Each row comes from the steps of one walk. Every step used is in the known rows, and no mark comes twice. Write the walk behind each row, first mark first.
Known rows
pavaze fanep fira zavu mefa: [ 1.563 -0.534 -1.756  1.840  3.801  3.555 -1.561  2.969 -0.671 -0.627
 -1.779 -1.204 -7.670 -1.013  4.823  4.453 -5.958 -1.850  1.699  1.311
  1.245 -0.091 -1.794  1.950]
zavu mefa fanep fira busoz: [-1.317 -3.053 -0.395  0.452  4.243 -0.234 -0.140  0.023  0.243  2.159
 -2.160 -4.743 -7.666 -0.607  1.721  1.998 -3.773 -3.823  1.834  1.402
  2.473 -3.991 -3.849 -0.382]
mefa fira busoz: [ 1.959 -2.370 -3.272 -0.185  1.544 -0.946  0.155 -2.205  3.829  2.162
 -1.336 -4.341 -6.066 -2.118 -0.598  4.049 -4.895 -1.749  3.015 -1.052
  0.512 -4.120 -3.365 -1.280]
pavaze zavu mefa: [ 1.053 -1.493 -3.126  1.200  2.982  1.276 -0.418  0.740 -1.691  1.016
 -0.449 -2.704 -3.731  0.862 -0.351  1.610 -3.842 -1.701  2.444  0.846
  2.023 -0.622 -3.447 -1.000]
busoz mefa fanep zavu fira: [ 0.734 -2.976 -0.563 -1.831  2.957  2.155 -0.700  2.881  3.212 -0.330
 -0.966 -5.186 -2.806  3.375  4.249  0.593 -3.272 -1.971  3.096  0.566
 -0.821 -1.782 -0.735 -2.752]
pavaze mefa fanep busoz: [-1.304 -1.147 -2.210 -1.346  2.785 -1.500  1.880 -0.677  5.152 -0.223
 -0.550 -1.595 -8.304  0.719 -1.053  2.777 -1.211  0.177  2.519  0.892
  0.331 -4.181 -2.607 -2.192]
fanep busoz mefa fira: [ 1.856 -3.654 -1.598 -2.844  2.854  1.219  2.565 -1.206  1.809  1.354
 -2.461 -1.782 -4.746  0.822  0.774  1.888 -4.989 -2.239  2.256 -1.297
 -2.138 -2.350 -3.028 -4.904]
zavu mefa fanep busoz: [-1.565 -1.425  0.277 -1.355  3.958  0.055  2.562 -1.950  0.318  1.342
 -0.780 -0.372 -6.924  3.174 -1.113  0.460 -3.458 -1.813  1.250  0.909
 -0.417 -2.341 -2.928 -2.642]
busoz zavu mefa fanep fira: [-1.551 -1.097 -1.016 -0.279  4.928  1.059 -0.392  0.390 -0.065  2.839
 -1.398 -2.031 -8.291  0.089  0.748  0.864 -3.023 -1.722 -2.442  0.322
  2.019 -1.392 -0.019 -2.859]
fira busoz: [ 0.223 -2.246 -2.386  1.141  0.983 -0.349 -1.458 -0.464  2.677  1.153
  0.519 -4.452 -5.041 -1.712  0.352  4.774 -2.459 -1.055  4.127 -0.887
  0.630 -2.989 -2.905  0.289]
pavaze fira busoz zavu mefa: [-0.892 -1.499 -1.796  0.418  3.045  0.242  0.285 -4.121  0.052  4.482
 -1.960 -1.676 -8.041 -2.066 -2.465  3.599 -4.937 -1.751  0.844 -2.074
 -0.727 -3.045 -0.818 -2.407]
fira busoz mefa: [-0.063 -4.572 -1.431 -0.374  1.003  0.552 -0.727 -0.650  0.935  1.656
 -0.673 -5.036 -4.657 -0.984  1.685  3.414 -3.438 -2.910  3.757 -1.784
 -1.473 -3.252 -3.091 -1.592]
mefa fanep busoz zavu: [-1.320 -0.379 -3.226 -1.407  1.519 -0.758  1.985 -0.931  3.254  1.878
  0.776 -0.199 -7.089  1.690 -3.270  0.859 -1.713  0.846 -0.080 -1.356
  0.374 -2.198 -0.322 -2.118]
zavu fira busoz mefa: [-0.477 -2.210 -1.442  1.186  0.965  0.453 -1.891  1.120  2.482  0.696
  0.484 -5.827 -3.180  0.674  4.092  2.764 -2.738 -2.467  4.674 -1.891
 -0.329 -3.671 -1.777 -0.464]
fanep zavu mefa fira: [ 2.454 -2.668  0.085 -1.361  6.032  2.430  0.287 -0.760  0.319  1.204
 -3.049 -2.314 -4.336  0.493  2.129  2.834 -6.336 -1.845  2.464  1.187
 -0.526 -0.978 -2.004 -4.170]
busoz mefa: [ 0.844 -3.814 -0.931 -1.268  2.189  2.410 -0.975  0.725  0.969  1.053
 -0.794 -3.333 -4.119 -0.142  2.418  2.997 -3.089 -2.049  1.789 -1.091
 -1.948 -0.869 -1.755 -3.176]
busoz mefa fira: [ 2.430 -3.835 -1.658 -2.464  2.716  1.712  0.171 -1.096  2.056  2.115
 -2.350 -3.547 -5.303 -0.465  1.442  2.426 -5.593 -3.142  0.839 -1.172
 -2.131 -2.243 -2.156 -4.789]
fanep busoz zavu: [-0.712 -0.111 -3.050  0.178  1.825  0.750  0.582  0.069  2.301  1.186
  1.140 -0.018 -5.217  0.482 -1.454  3.020 -0.962  2.100  1.564 -1.950
  0.044 -0.932  0.304 -1.991]
busoz zavu: [ 0.010 -0.300 -3.025  0.449  1.823  0.923 -1.829  0.128  2.503  1.851
  1.079 -1.541 -5.470 -1.159 -0.877  3.495 -1.567  1.201  0.131 -1.634
 -0.095 -0.521  0.921 -2.090]
zavu fira: [ 0.376  1.027 -2.338  1.812  2.199  1.097 -2.703  2.580  3.968 -0.546
  1.504 -3.468 -3.402  0.420  3.294  3.660 -1.250  0.580  3.052 -0.098
  0.919 -0.974 -0.190 -0.360]
fira busoz mefa fanep: [-0.762 -4.915 -1.621 -2.031  0.566 -0.779  0.612 -1.845  2.110  2.554
 -1.212 -5.535 -6.720  0.234 -0.270  1.498 -4.071 -3.911  2.145 -1.402
 -1.063 -4.726 -3.717 -1.667]
busoz mefa fanep fira zavu: [ 1.835 -4.198 -1.078 -0.587  2.176  2.970  0.026  3.317  0.406  0.443
 -1.743 -5.138 -5.765 -1.084  3.546  2.686 -4.277 -2.573  0.692  0.601
  0.054 -2.306 -1.788  0.236]
fanep zavu: [ 2.380 -2.510 -1.178  0.027  3.263  2.701 -1.501  2.559  2.380 -0.481
 -0.230 -3.194 -2.734 -0.170  2.492  4.550 -2.381  0.592  3.964  1.047
  0.070  0.274 -1.484 -1.535]
pavaze busoz mefa: [ 1.282 -5.501 -2.579  0.589  0.872  2.135 -0.562  1.481 -0.858  1.275
 -0.655 -4.616 -2.322 -0.461  0.470  2.390 -2.834 -1.775  3.417 -0.536
  0.430 -1.955 -3.114 -2.680]
zavu mefa fira: [ 1.298 -1.333 -0.404 -0.909  4.745  1.152  0.071 -2.310  0.475  2.171
 -2.039 -1.810 -6.433 -0.088  0.629  2.520 -5.872 -2.337  0.645  0.323
 -0.404 -1.937 -1.929 -3.938]

Which walk is each row?
[-2.135 -0.915 -0.991  1.363  2.379 -0.618 -1.022 -2.719 -0.390  3.180
  0.302 -2.313 -6.638 -0.497 -0.819  3.028 -3.228 -0.986  1.808 -2.222
  0.079 -2.973 -0.256 -1.384]	fira busoz zavu mefa
[-1.720  2.009 -3.339 -0.047  1.547 -0.950  0.929  0.772  4.750  1.077
  1.730 -1.056 -5.863  3.397 -0.834  0.158 -0.991  1.601  0.670 -1.448
  0.999 -2.625  0.876 -1.206]	mefa fanep busoz zavu fira
[-0.231 -0.058 -2.616  2.651  0.737 -0.592 -2.189  1.227  4.214  0.145
  1.881 -5.034 -3.802 -0.052  2.741  4.026 -1.645 -0.260  5.092 -0.993
  1.437 -3.337 -1.538  1.275]	zavu fira busoz
[ 1.949 -6.371 -1.524 -3.271  2.599  1.179  2.113 -1.487  2.223  2.996
 -4.059 -5.416 -6.120 -0.554 -0.683  2.446 -6.184 -4.203  3.324 -0.228
 -2.031 -3.650 -3.755 -2.993]	pavaze fira busoz mefa fanep zavu
[-1.129  2.267 -3.025  1.411  1.805  0.589 -0.499  1.856  3.793  0.083
  2.279 -0.541 -3.669  2.017  1.069  2.260 -0.607  2.627  2.461 -1.979
  0.951 -1.193  1.553 -0.801]	fanep busoz zavu fira
[ 2.825 -1.615 -1.971  2.803  2.613  3.456 -1.727  4.982  1.061 -0.651
  0.035 -3.774 -4.234 -3.036  3.997  6.067 -2.710  0.615  2.787  0.886
  1.658 -0.629 -0.980  2.358]	fanep fira zavu
[ 1.716 -2.578 -4.284  0.555  2.570 -0.969  1.209 -2.443 -0.685  2.476
 -2.391 -4.418 -4.950 -0.484 -2.214  1.779 -6.364 -3.546  3.181 -0.231
  2.519 -3.789 -5.039 -0.907]	pavaze zavu mefa fira busoz
[ 0.041 -1.164  0.041  0.392  2.556  1.029  0.493 -0.903 -0.162  0.956
 -0.358 -2.448 -7.250  0.573 -0.069  2.300 -5.059 -1.460  0.498  0.401
 -0.596 -2.568 -1.428  0.289]	fira zavu mefa fanep
[-0.318 -1.687 -2.276 -1.628  1.910 -0.217  2.091 -0.203  3.348  0.810
  0.046 -1.356 -6.442  1.688 -1.551  1.643 -2.265 -0.393  1.656  0.322
  0.064 -2.362 -3.007 -1.389]	mefa fanep busoz
[ 3.700 -1.151 -2.791  0.449  1.654  1.300  0.011  0.140  2.772  0.486
 -0.531 -2.986 -5.340 -2.104  0.380  5.210 -5.730 -0.142  1.762 -0.556
 -0.542 -2.315 -1.237  0.281]	mefa fira zavu
[ 0.834 -1.468 -4.356 -0.119  1.092 -1.580 -0.008 -2.968  3.844  3.450
 -0.565 -3.325 -6.818 -2.288 -2.546  3.629 -4.566 -0.590  1.139 -2.725
  0.469 -3.994 -0.862 -1.878]	mefa fira busoz zavu
[-1.248 -2.569 -1.651 -0.658  0.553 -0.902 -0.450  0.088  3.453  1.352
  0.011 -6.043 -5.405  1.772  2.056  0.662 -3.399 -3.478  3.025 -1.339
 -0.312 -5.101 -2.415 -0.833]	zavu fira busoz mefa fanep
[ 2.740 -3.334 -1.421 -1.459  1.750  2.066  3.082 -0.066  0.941  0.343
 -1.729 -2.308 -4.436  0.142  1.198  3.167 -6.092 -1.223  2.924 -1.762
 -2.694 -2.852 -2.079 -1.793]	fanep busoz mefa fira zavu
[ 1.902 -1.922 -2.267  1.317  2.360  1.933 -0.504  3.755  2.203  0.040
 -0.568 -4.207 -6.390 -1.775  2.258  3.961 -3.186 -0.527  0.931  1.582
  1.833 -2.162 -1.532  2.265]	mefa fanep fira zavu
[-0.584 -1.022  0.415 -0.059  2.778  0.865  2.733 -0.962 -0.579  0.280
 -0.182 -0.734 -6.726  2.133 -0.663  1.749 -4.562 -0.605  2.022  0.554
 -0.983 -2.891 -2.290  0.549]	fira zavu mefa fanep busoz
[ 1.376 -1.603 -0.595 -0.537  3.402  1.840  1.837 -2.346  0.177  2.417
 -2.556 -1.804 -8.715 -1.131 -1.865  3.143 -6.901 -2.463 -0.350  0.518
 -1.501 -2.564 -1.684 -0.499]	pavaze fira zavu mefa fanep
[-0.331 -1.751 -3.469  2.270  2.003  0.401 -1.974  1.949  2.177  2.018
 -0.075 -4.306 -5.722 -2.901  1.228  4.590 -1.463  0.081  2.167 -1.400
  2.978 -2.453 -0.438  0.146]	fanep fira busoz zavu
[ 0.566 -4.545 -1.236 -1.987  3.592  2.208 -0.386  2.407  1.316  1.538
 -2.471 -4.780 -6.155 -0.170  3.239  1.248 -3.363 -3.440 -0.017  0.850
  0.541 -1.905 -2.559 -2.745]	busoz mefa fanep fira
[-1.073 -1.549  0.120 -0.987  3.941  0.362  0.175 -1.770  0.731  1.875
 -0.886 -2.081 -7.448  1.515 -0.493  0.938 -3.980 -2.539 -0.365  0.890
  0.006 -2.281 -2.459 -2.612]	zavu mefa fanep
[ 1.167 -6.355 -3.007 -0.266  2.188  1.950  0.235  3.271 -0.439  1.640
 -2.468 -5.895 -4.417 -0.637  1.027  0.545 -2.629 -3.240  1.471  1.212
  2.864 -2.677 -4.055 -2.180]	pavaze busoz mefa fanep fira
[ 0.148 -4.222 -1.151 -2.701  1.937  1.087  0.343 -0.690  1.915  2.013
 -1.317 -3.902 -6.337  0.961  0.294  0.832 -3.759 -3.083  0.150 -0.622
 -1.830 -2.394 -2.244 -3.394]	busoz mefa fanep
[ 1.791 -2.547 -3.160  0.246  1.589  0.125 -0.113 -1.868  3.181  2.706
 -1.747 -3.652 -6.779 -3.303 -1.418  5.353 -4.182 -1.795  3.161 -0.831
 -0.346 -2.952 -3.204 -0.553]	pavaze fira busoz
[-0.663  2.077 -3.068  1.962  1.622  0.716 -2.906  1.911  3.867  0.893
  2.366 -2.462 -4.323  0.791  1.515  2.878 -1.071  1.896  1.108 -1.932
  1.072 -0.978  2.426 -0.886]	busoz zavu fira
[ 0.615 -6.257 -0.784 -2.488  1.927  0.699  0.838 -0.195  1.961  1.423
 -1.900 -5.986 -4.546  1.142  1.224  1.614 -4.390 -3.089  4.107 -0.106
 -0.962 -3.692 -3.606 -2.126]	fira busoz mefa fanep zavu
[ 0.715 -0.731  0.400  2.020  2.923  2.438 -0.744  0.334 -1.333  0.365
  0.367 -2.002 -5.271 -0.672  2.104  4.282 -4.579 -0.446  2.219  0.184
 -1.029 -1.482 -0.856  0.680]	fira zavu mefa
[-0.759 -1.312 -3.378  1.188  0.433 -0.979 -1.457 -1.256  2.582  2.393
  1.245 -3.214 -5.781 -1.766 -1.578  4.032 -1.985  0.366  2.295 -2.603
  0.589 -2.767 -0.352 -0.329]	fira busoz zavu
[ 0.152 -3.154 -2.861  0.392  2.271 -0.616 -0.472  1.486  3.233  1.627
 -1.231 -5.571 -7.170 -1.829  1.257  3.396 -2.759 -2.266  2.298  1.026
  2.991 -3.884 -3.787  0.700]	mefa fanep fira busoz
[ 0.368 -3.514 -0.675 -1.655  2.194  2.151  1.236  0.723  0.507  0.439
 -0.710 -1.915 -3.944  1.386  1.790  2.346 -2.504 -1.289  3.140 -1.095
 -2.127 -1.242 -2.537 -3.335]	fanep busoz mefa
[ 1.840 -0.153 -1.378  1.438  3.190  2.650 -2.628  4.442  3.585 -1.361
  0.873 -4.086 -1.409  1.487  4.916  3.925 -1.764  1.258  5.000  0.975
  0.813 -0.125  0.009 -0.668]	fanep zavu fira
[ 0.816 -3.292 -0.694  0.631  1.997  1.993 -1.580  2.847  2.351 -0.350
 -0.275 -6.294 -1.117  1.556  5.341  3.154 -3.063 -1.901  6.925 -0.755
 -0.459 -2.613 -1.616 -1.061]	fanep zavu fira busoz mefa
